(in the rows, 128 means zero)
Known rows, with every way that one mark hangs from another
Y[B E F[N T] U X Z]: [120 116 154 168 112 100 150 132  84 148 252 153  91  90 128 130 156  93
 108]
U[Y[B E F[T] X]]: [113 122 174 147 113  88 148 138 134 142 201 142 121 126 125 113 151 103
 128]
X[Y[B F]]: [115 136 132 132 135 102 146 130 109 157 136 145 120 131 133 131 153 122
 146]
X[Y[E F U Z]]: [100 138 142 165 128 112 159 128 108 158 158 158 127 123 148 168 160 107
 136]
U[Y[B E X Z]]: [109 121 137 155  96 105 151 139 155 133 199 140 150 141 171 131 137  97
 131]
U[Y[B E F[N T] X Z]]: [106 121 160 167 114  95 164 133 131 137 226 128 120 119 138 117 139  90
 125]
Y[Z]: [115 122 113 143 119 136 145 131 133 122 146 124 114 118 149 143 123 116
 120]
N[F[Y]]: [105 117 126 136 135 116 155 108 118 124 116 123 134 152 102 113 113 120
 138]
U[Y[E F[N] Z]]: [ 99 126 143 173 122  98 166 127 139 132 179 117 137 133 142 139 130  92
 141]
B[Y[X Z]]: [ 96 130 148 151 122 121 141 134 148 122 169 132 147 130 148 114 128 117
 115]
Y[E U]: [131 132 137 139 113 119 124 131 111 145 151 156 145 127 133 150 151 116
 133]
Z[Y]: [113 135 116 125 145 120 142 120 137 142 124 129 160 153 132 131 131 115
 141]
Y[B E F[T] U X Z]: [117 111 157 157 102  99 146 143  92 149 240 169  77  88 132 139 166  98
 104]
T[F[N Y[B]]]: [110 135 106 151 124 114 162 115 100 126 125 135 127 136  91 110 114 115
 141]
Z[Y[B E F[N T] U X]]: [117 131 149 144 141  92 146 121  98 164 208 152 141 132 114 120 159  97
 131]
B[Y[F]]: [101 132 154 137 134  98 136 134 127 132 135 130 128 126 111 109 139 122
 135]
N[F[T Y[B E U X Z]]]: [106 112 144 148 113 116 162 117 100 135 183 146 117 129 108 115 133 101
 119]
U[Y]: [119 127 144 139 130 121 132 129 152 131 124 122 153 136 134 117 124 121
 136]
N[F]: [114 116 137 134 133 114 140 111 117 122 126 111 119 145 119 120 106 129
 139]
T[F[N Y[B Z]]]: [102 131  97 162 118 118 172 116 102 121 137 132 119 128 104 120 111 108
 136]

Rows
[123 128 157 144 150 116 145 121  97 133 161 111  92 101  86 112 130 118
 120] => Y[F[N T]]
[111 120 136 128 113 108 166 117 103 132 148 129 123 145  91 111 131 103
 140] => N[F[T Y[B E]]]
[130 138 124 127 130 125 126 129 105 164 125 157 149 126 143 131 155 127
 143] => X[Y[B U]]
[108 131 155 160 130  92 154 124 135 137 164 119 147 140 125 126 133 101
 147] => U[Y[E F[N]]]
[116 139 116 147 107 119 150 134 110 162 160 161 149 132 166 161 161 104
 144] => X[Y[B E U Z]]
[127 144 127 134 115 114 137 131 105 167 146 165 160 139 150 149 164 113
 151] => X[Y[B E U]]
[101 132 127 153 104 104 164 125 114 126 151 161 124 145 108 126 131 113
 132] => T[F[Y[B E X]]]
[110 114 129 137 137 120 142 108 107 134 115 134 136 140  99 113 120 122
 134] => N[F[Y[U]]]
[107 110 159 153 121 106 149 138 137 134 195 133  99 105 134 108 137 107
 113] => U[Y[B F[T] X Z]]
[108 134 127 154 115 101 156 134  99 164 169 164 122 121 154 161 168 103
 144] => X[Y[B E F U Z]]
[ 99 127 176 166 144 116 139 128 110 136 194 133 121  95 111 102 138 113
 103] => B[Y[F[N T] U X Z]]
[105 149 165 147 134 109 166 127 109 152 151 141 123 132 118 149 159 110
 138] => X[Y[E F[T]]]
[139 131 124 129 137 137 138 121  85 148 152 140 142 103  76  90 144 106
 121] => F[N T Y[B U]]
[113 140 138 159 124 110 163 129  84 164 186 148 120 110 133 147 163  96
 138] => X[Y[B E F[N T] U Z]]
[106 130 130 155 107 107 152 125 103 135 150 173 126 134 104 128 137 115
 128] => T[F[Y[B E U X]]]
[102 132 116 177 111 112 168 117  97 131 174 156 131 130 114 128 125 103
 128] => T[F[N Y[B E U X Z]]]
[136 128 141 138 139 136 136 118  93 146 181 147 144 105  85  82 143 109
 106] => F[N T Y[B U X]]
[116 124 129 153 103  95 172 136  92 137 219 125  85 107 123 139 148  85
 132] => Y[B E F[N T] Z]
[111 135 142 151 116 109 160 136  91 165 175 161 110 109 136 154 171 101
 135] => X[Y[B E F[T] U Z]]
[118 119 149 141 105  76 142 138 114 141 214 158 103 132 137 131 157 107
 129] => Y[B E F X]
[138 115 164 143 142 107 119 126  79 151 209 148  90  84  99  95 149 121
 105] => Y[B F[N T] U X]
[128 126 105 116 135 114 123 127 115 159 136 151 156 138 132 125 148 115
 144] => Z[Y[B U]]
